What can hang from each mark:
q_283: q_853 q_952
q_965: q_853 q_952
q_952: q_53 q_228 q_283 q_631 q_965
q_853: q_53 q_228 q_283 q_631 q_965
q_228: q_853 q_952
q_631: q_853

Each row was made from one small tree. The marks that hang from a mark follow it in brackets, in the order of their numbers. Every link used is in the known rows. Write each row's tree.
Known rows:
q_283(q_853(q_631 q_965) q_952(q_53 q_228)): [ -2,  -4, -35,  -3,  -7, -14,  -2,   7,   2,   2,   6,   1,   2,   1,  27,
  15,   0,  -4,  13,  -4,   8,   9,   0,  11,   8,  -8,   8, -14,  -7,   6,
  -2,   0]
q_965(q_853(q_228 q_283) q_952(q_53)): [  0,  -6,   7,  -1,  -6,  -7,  -7,  -8,  11,  -8,   6,  -5,   2,  -1,  -5,
  11,  11,  -1,   5,   0,   3,   6,  15,   4,   5,   6,  15, -10,   9,   9,
 -13,  -2]
q_631(q_853(q_228)): [ 2,  0, 17,  5, -3, -1, -4, -9,  9, -1,  4,  0,  0, -3, -3,  1,  3, -2,
 -1, -6,  3, -3,  7,  3,  0, -1, -1, -3,  2,  4, -4,  0]
q_952(q_53): [ -3,   1, -12,   2,  -2,  -2,  -1,   1,   7,   0,   2,  -1,   1,   0,   3,
   3,  -1,  -1,   2,  -3,  -1,   2,   0,   4,   0,  -2,   6,  -2,  -1,  -5,
  -2,   0]
q_853(q_53 q_631): [  2,  -2,  -1, -12,  -1,  -8,  -4,  -6,  -4,   7,   4,  -4,   1,   0,   6,
   5,   7,  -3,  -2,  -2,   0,   2,   5,   3,   1,   1,   9,  -2,   3,   7,
  -4,   0]
q_853(q_53 q_228 q_965): [  4,  -5,   7,  -7,  -5, -16,  -6,  -7,   0,   2,   6,  -4,   2,   4,   7,
   7,  10,  -2,  -4,  -3,   5,   2,   3,  -3,   2,   0,   4,  -4,   0,  10,
 -10,  -2]
q_965(q_853(q_283)): [ 1, -3,  8, -4, -2,  0, -1, -4, -3, -6,  2, -2,  0,  1, -1,  7,  3, -1,
  2,  1,  0,  4,  8,  1,  1,  2,  6, -4,  6,  7, -7, -1]
q_853(q_228 q_283(q_952(q_631)) q_965): [  0,  -3,   1,  -6,  -6, -11,  -4,   1,   0,  -2,   6,  -6,  -1,   3,  20,
  10,   6,  -2,   0,   1,  11,   6,   1,   0,   8,  -3,   0,  -8,  -5,  12,
  -8,  -3]
q_228(q_853(q_965)): [-1, -4, -2, -5,  0, -3, -2, -2, -8,  1,  3, -1, -8,  3, 17, -1,  4, -2,
 -1,  3,  7, -5,  1,  2, -2,  1,  2, -3, -3,  3, -6, -1]
q_631(q_853(q_53)): [  0,   0,   4,  -2,  -5,  -3,  -1, -10,   6,   2,   5,   0,  -2,  -5,  -3,
   3,   4,  -3,  -4,  -6,   0,   1,   8,   4,  -1,   0,   5,  -2,   4,   4,
  -4,  -1]
q_965(q_952(q_228(q_853))): [-3, -4, -8,  0, -1, -5, -1, -4, -1, -4,  3, -1, -3, -2,  2,  1,  7,  0,
  2,  4,  8, -1,  1,  8,  1,  4, 11, -5, -1,  3, -4,  1]
q_228(q_952): [ -5,   0, -11,   1,  -1,   0,  -1,   1,  -5,   1,   0,  -3,  -3,   1,   9,
   0,   0,   2,   3,   2,   2,  -3,   1,   1,  -2,   4,   6,   2,  -2,   7,
  -2,   0]
q_952(q_228 q_283(q_853)): [ -5,   3, -29,   5,  -1, -12,   3,   5,  -4,  -8,   2,   4,   4,  -2,   8,
  11,  -8,  -2,   6,  -6,   3,   8,  -7,   5,   3, -11,  11,  -3,  -2,  -1,
  -1,   2]
q_952(q_283 q_631): [ -5,   5, -10,  -1,   1,  -3,   0,   4,   1,  -8,   0,  -1,   1,  -3,  10,
   3,  -6,  -3,   0,  -4,   1,   4,  -6,   2,  -1,  -6,  10,   1,  -2,  -5,
   1,  -2]
q_853(q_53 q_283 q_631 q_965): [  0,  -7,   0, -19,  -4, -16,  -6, -10,  -5,   4,   5,  -4,  -2,   5,  17,
  13,  11,  -5,  -4,   0,   4,   8,   5,   1,   2,  -1,  10,  -4,   3,  14,
 -10,  -2]
q_952(q_53 q_228(q_853) q_283 q_631): [-11,   7, -31,   2,   0,  -9,  -1,   4,  -1, -10,   5,  -3,  -1,  -3,  22,
   9,  -7,  -6,   2,  -6,   9,   2, -10,  13,  -1, -11,  22,  -3,  -8,  -9,
  -5,   1]
q_283(q_853 q_952(q_228)): [ -1,  -1, -30,   3,  -4,  -7,   3,  10,  -6,   0,   4,   2,   2,  -4,   9,
   9,  -4,   0,   9,  -2,   6,   5,  -1,   7,   8,  -6,   2,  -9,  -7,   6,
   1,   1]
q_952(q_53 q_283 q_631 q_965(q_853(q_228))): [ -6,   7,   5,  -3,  -4,  -9,  -3,  -2,  10, -16,   4,  -5,   6,  -3,  14,
  12,  -2,  -7,   4,  -9,   2,   5,  -3,   5,   2,  -8,  20,  -3,  -1,   1,
  -5,  -1]
q_952(q_631 q_965): [ -5,   4,  13, -12,  -2,  -3,   2,  -1,   2,  -9,  -1,  -2,   1,  -3,   8,
   4,  -1,  -3,  -2,  -3,   2,   1, -10,   1,   1,  -3,   6,   1,  -5,   2,
   2,   0]
q_228(q_853(q_53 q_631 q_965)): [  2,  -5,  -2, -15,  -1, -10,  -6,  -8, -11,   7,   6,  -5,  -7,   4,  22,
   4,  10,  -4,  -3,   1,   7,  -3,   6,   5,  -2,   3,   9,  -5,   0,   9,
 -10,  -2]
q_853(q_53 q_228 q_283(q_952) q_631 q_965): [  4,  -7,  -3, -13,  -6, -18,  -9,  -7,  -5,   9,  10,  -8,  -1,   5,  22,
  14,  14,  -5,  -2,   0,  10,   8,   9,   0,   8,  -1,   6,  -9,  -1,  21,
 -13,  -3]
q_853(q_965): [ 0, -4,  3, -4, -2, -5, -1, -1,  3,  0,  0,  1,  0,  4, 10,  2,  3, -1,
  1,  0,  3,  1, -1, -2,  0, -1, -2, -2, -1,  3, -2, -1]
q_965(q_952(q_631)): [-3, -2,  4, -5, -2, -2, -1,  0,  8, -6, -1, -2, -1, -4, -2,  0,  5,  0,
  2,  1,  1,  3,  1,  3,  2,  5,  8, -6,  1,  1,  0, -3]
q_228(q_853(q_53 q_283 q_631 q_965(q_952))): [ -2, -10,  -2, -20,  -4, -14,  -7, -13,  -7,   4,   7,  -6, -10,   3,  18,
   8,  16,  -4,  -4,   4,   9,   3,  11,   5,   1,   6,  16,  -8,   3,  16,
 -15,  -2]
q_283(q_952(q_228(q_853(q_53)) q_631 q_965)): [ -5,   2, -14, -10,  -4,  -9,   2,   3,  -9,  -3,   8,  -5,  -2,  -6,  20,
   8,   3,  -4,  -1,   0,  12,   0,  -8,   9,   5,  -5,  12,  -4, -11,   8,
  -2,   1]
q_631(q_853(q_53 q_228 q_283)): [  0,  -1,  10,  -4,  -6, -10,  -5, -14,   3,   0,   9,  -4,  -2,  -3,  -3,
  10,   8,  -3,  -7,  -7,   4,   3,  11,   2,   1,  -1,   7,  -3,   4,  12,
 -12,   0]

Which tree is each row?
[  3,  -5,  -8,  -9,  -4,  -9,  -4,  -5,  -7,   2,   9,  -6,   3,   0,  10,
  14,   9,  -4,   4,   0,   6,   8,  10,   8,   6,  -1,  14, -10,   4,  15,
  -9,  -1] | q_965(q_853(q_53 q_283(q_952(q_228)) q_631))
[  0,  -9,   0, -10,  -6, -13,  -3,  -6,   7,   2,   3,  -2,  -1,   0,   2,
   6,  13,  -1,  -1,   1,   2,   6,   6,  -1,   3,   7,   9,  -6,   3,   8,
  -6,  -3] | q_853(q_53 q_965(q_952))
[  0,  -6,   5, -13,  -2,  -9,  -5,  -7,  -2,   1,   2,  -2,  -2,   7,  18,
   9,   6,  -4,   0,   1,   5,   6,   2,   0,   1,  -2,   4,  -4,   1,  10,
  -7,  -1] | q_853(q_283 q_631 q_965)
[ -6,  -1, -10,  -8,  -4, -18,  -6,  -2,  -4,  -3,   5,  -8,   0,   3,  23,
  10,   5,  -3,  -1,  -4,   9,   3,  -1,  -1,   1,  -1,  17,  -2,  -3,  13,
 -11,  -3] | q_853(q_53 q_228(q_952(q_283 q_631)) q_965)
[ -6,  -4, -11, -11,  -2, -12,  -4,  -4,  -2,  -3,   5,  -5,  -8,  -2,  17,
   4,   9,  -4,  -2,   0,   7,   2,   3,   4,   0,   3,  19,  -6,  -1,   5,
 -10,  -4] | q_228(q_853(q_53 q_965(q_952(q_283 q_631))))
[ -7,  -2, -29,  -8,  -3, -15,  -3,   1, -10,   2,   3,  -3,  -3,   2,  26,
  11,   1,  -2,   6,  -4,   3,   5,   3,   2,   0,  -1,  18,  -3,   0,  13,
  -8,  -1] | q_228(q_952(q_283(q_853(q_53 q_631 q_965))))
[-14,   9, -22,  -4,  -3, -11,   1,   1,   1, -14,   4,  -2,   0,  -4,  25,
  11,  -6,  -8,   1,  -7,   9,   2, -16,  12,   0, -13,  24,   0, -10,  -5,
  -3,   2] | q_952(q_53 q_228(q_853) q_283 q_631 q_965)
[  2,  -9,  15, -12,  -4, -15, -10, -12,   6,   0,   4,  -5,   0,   6,  13,
  11,  15,  -3,   1,   2,   8,   7,   8,   0,   5,   3,   7, -10,   4,  17,
 -11,  -2] | q_853(q_228 q_283 q_631 q_965(q_952))
[ 7, -3, 20, -4,  1, -2, -8, -7, -1, -2,  4, -5,  4,  2,  3,  4,  7, -3,
  5, -2,  3, -1, 10,  3,  1,  3,  5, -9,  6, 10, -7,  0] | q_965(q_853(q_228 q_631))
[  3,  -6,   2, -15,  -3, -13,  -5,  -7,  -1,   6,   4,  -3,   0,   4,  15,
   7,  10,  -4,  -1,  -1,   3,   4,   4,   1,   0,   1,   8,  -5,   2,  10,
  -6,  -2] | q_853(q_53 q_631 q_965)
[ -1,  -4,   6,  -5,  -7,  -7,  -2, -11,   8,   2,   5,   1,  -2,  -2,   5,
   5,   6,  -4,  -3,  -6,   2,   2,   7,   3,  -2,   0,   4,  -4,   2,   6,
  -6,  -2] | q_631(q_853(q_53 q_965))
[ -6,   3,  -7,  -5,  -4, -14,  -4,  -6,  -5,  -1,   5,  -6,   1,  -1,  12,
   9,   5,  -2,  -2,  -4,   4,   0,   0,  -3,   1,  -1,  17,   5,  -1,  16,
  -9,   1] | q_853(q_53 q_228(q_952(q_283 q_965)))
[  3,  -6,  19, -10,  -5, -10,  -7,  -7,   6,  -8,   6,  -8,   3,  -5,  -6,
   6,  14,  -2,   2,  -1,   3,   3,  12,   4,   5,   9,  17, -12,   7,  11,
 -10,  -4] | q_965(q_853(q_53 q_228) q_952(q_631))
[-10,   3, -18,   4,  -6,  -8,  -1,  -3,  20, -12,   4,   0,   4,  -8,   5,
  10,   0,  -6,   5,  -8,   4,   9,  -1,  13,   1,  -5,  22,  -7,   0,  -6,
  -1,  -1] | q_965(q_952(q_53 q_228 q_283 q_631(q_853)))
[ -8,   0, -36,   5,  -5, -13,   0,   2,  10,  -9,   3,   2,   4,  -4,   4,
  13,  -2,  -2,  10,  -6,   2,  11,  -1,   9,   4,  -5,  20,  -7,   0,  -3,
  -4,   0] | q_965(q_952(q_53 q_228 q_283(q_853)))
[ 1, -2, -1, -5, -2,  1, -1,  3, -4, -5,  4, -4, -1, -2,  8,  8,  2, -2,
  4,  2,  4,  5,  6,  4,  5,  1,  6, -8,  1,  8, -4, -3] | q_965(q_853(q_283(q_952(q_631))))
[  2,  -4,   4,  -9,  -3,  -6,  -2,  -7,  -5,  -4,   5,  -4,   0,   0,  -2,
  11,   7,  -2,  -2,   0,   0,   5,  11,   2,   2,   3,  11,  -4,   8,  11,
 -11,  -1] | q_965(q_853(q_53 q_283))
[ -2,  -3,  13,  -9,  -7, -10,  -5, -12,  11,  -6,   7,  -5,  -2,  -7,  -3,
   8,  11,  -3,  -4,  -4,   4,   5,  10,   5,   4,   5,  14,  -8,   4,  10,
 -10,  -3] | q_965(q_952(q_631(q_853(q_53 q_228 q_283))))
[ -3,  -2,  -9, -11,  -2,  -8,  -2,  -6, -15,   3,   7,  -5, -10,   0,   9,
   5,   6,  -2,  -8,   2,   5,  -1,   6,   4,   0,   2,  11,   0,   1,   9,
 -13,   0] | q_228(q_853(q_53 q_283))
[ -2,  -5,   1, -10,  -6, -19,  -7,  -6,   8,  -5,   6,  -6,   2,  -1,   9,
  10,  11,  -4,  -1,  -4,   6,   8,   4,   0,   4,   1,  17,  -7,   2,   9,
 -10,  -5] | q_853(q_53 q_228 q_965(q_952(q_283 q_631)))
[ -8,   6,   1,  -9,  -5,  -5,   1,   0,   9, -10,   1,  -2,   1,  -3,  10,
   7,  -3,  -4,   0,  -5,   0,   3,  -9,   5,   1,  -6,  12,   0,  -5,  -2,
   0,   0] | q_952(q_53 q_631 q_965)
[ -9,   6, -32,  -1,  -3,  -9,   1,   9,   5, -10,   2,   0,   0,  -5,  15,
  11, -11,  -4,   6, -10,  -1,   8,  -4,   7,   2,  -9,  17,  -5,  -3,  -7,
  -3,  -2] | q_952(q_53 q_283(q_853) q_631)
[ -8,   0,  -5, -11,  -5,  -5,  -3,  -6,  -1,  -5,   3,  -6,  -2,   2,  19,
  12,   4,  -4,   6,  -1,   2,   2,   5,   5,   0,   2,  18,  -1,   1,  15,
  -8,   1] | q_228(q_952(q_53 q_965(q_853(q_283 q_631))))
[ -5,  -2,   4,  -2,  -5,  -5,   0,  -6,  14, -10,   2,   0,   2,  -7,  -2,
   4,   4,  -3,   2,  -3,   6,   4,   0,  11,   2,   1,  11,  -8,   0,   0,
   1,   0] | q_965(q_952(q_228 q_631(q_853)))
[ -7,   2, -28,  -1,   0,  -7,  -2,   4,  -9,   0,   0,  -2,  -3,   0,  20,
   7,  -4,  -1,   8,  -3,   1,   2,   2,   3,  -1,  -1,  14,  -1,   0,   9,
  -4,   0] | q_228(q_952(q_283(q_853(q_631))))
[  2,  -6,   2,  -4,  -2,  -2,  -7,  -6,  13,  -2,   3,  -4,   2,  -2,   0,
   5,  10,  -3,  10,   0,  -1,   5,  14,   8,   1,   8,  16, -12,   9,   4,
  -6,  -2] | q_965(q_853(q_631) q_952(q_53))
[  1,  -6,   6, -11,  -7, -19,  -6,  -9,  -4,   0,   7,  -5,  -1,   5,   9,
  13,  11,  -2,  -7,  -2,   7,   7,   5,  -3,   4,  -1,   6,  -3,   2,  16,
 -14,  -2] | q_853(q_53 q_228 q_283 q_965)
[ -2,  -1, -22,  -5,   0,  -2,  -5,  -2,  -9,   7,   7,  -6, -10,   1,  24,
   6,   5,  -4,   1,   2,   8,   0,   7,   9,   3,  -1,   9,  -6,  -4,   8,
  -9,  -1] | q_228(q_853(q_283(q_952(q_53)) q_631))
[ -4,   3,  -4, -10,  -3, -16,  -7, -10,  -7,   3,   5,  -8,   2,   1,  19,
  10,   8,  -4,  -1,  -5,   5,   1,   1,   0,   1,  -1,  19,   2,   0,  19,
  -9,   1] | q_853(q_53 q_228(q_952(q_283 q_965)) q_631)
[ -5,   2, -22,   3,  -2,  -6,  -1,   0,  -3,  -3,   5,  -2,  -2,   0,  12,
   5,  -1,  -3,   1,  -2,   8,  -2,  -4,  12,  -1,  -5,  12,  -3,  -5,  -4,
  -5,   3] | q_952(q_53 q_228(q_853))
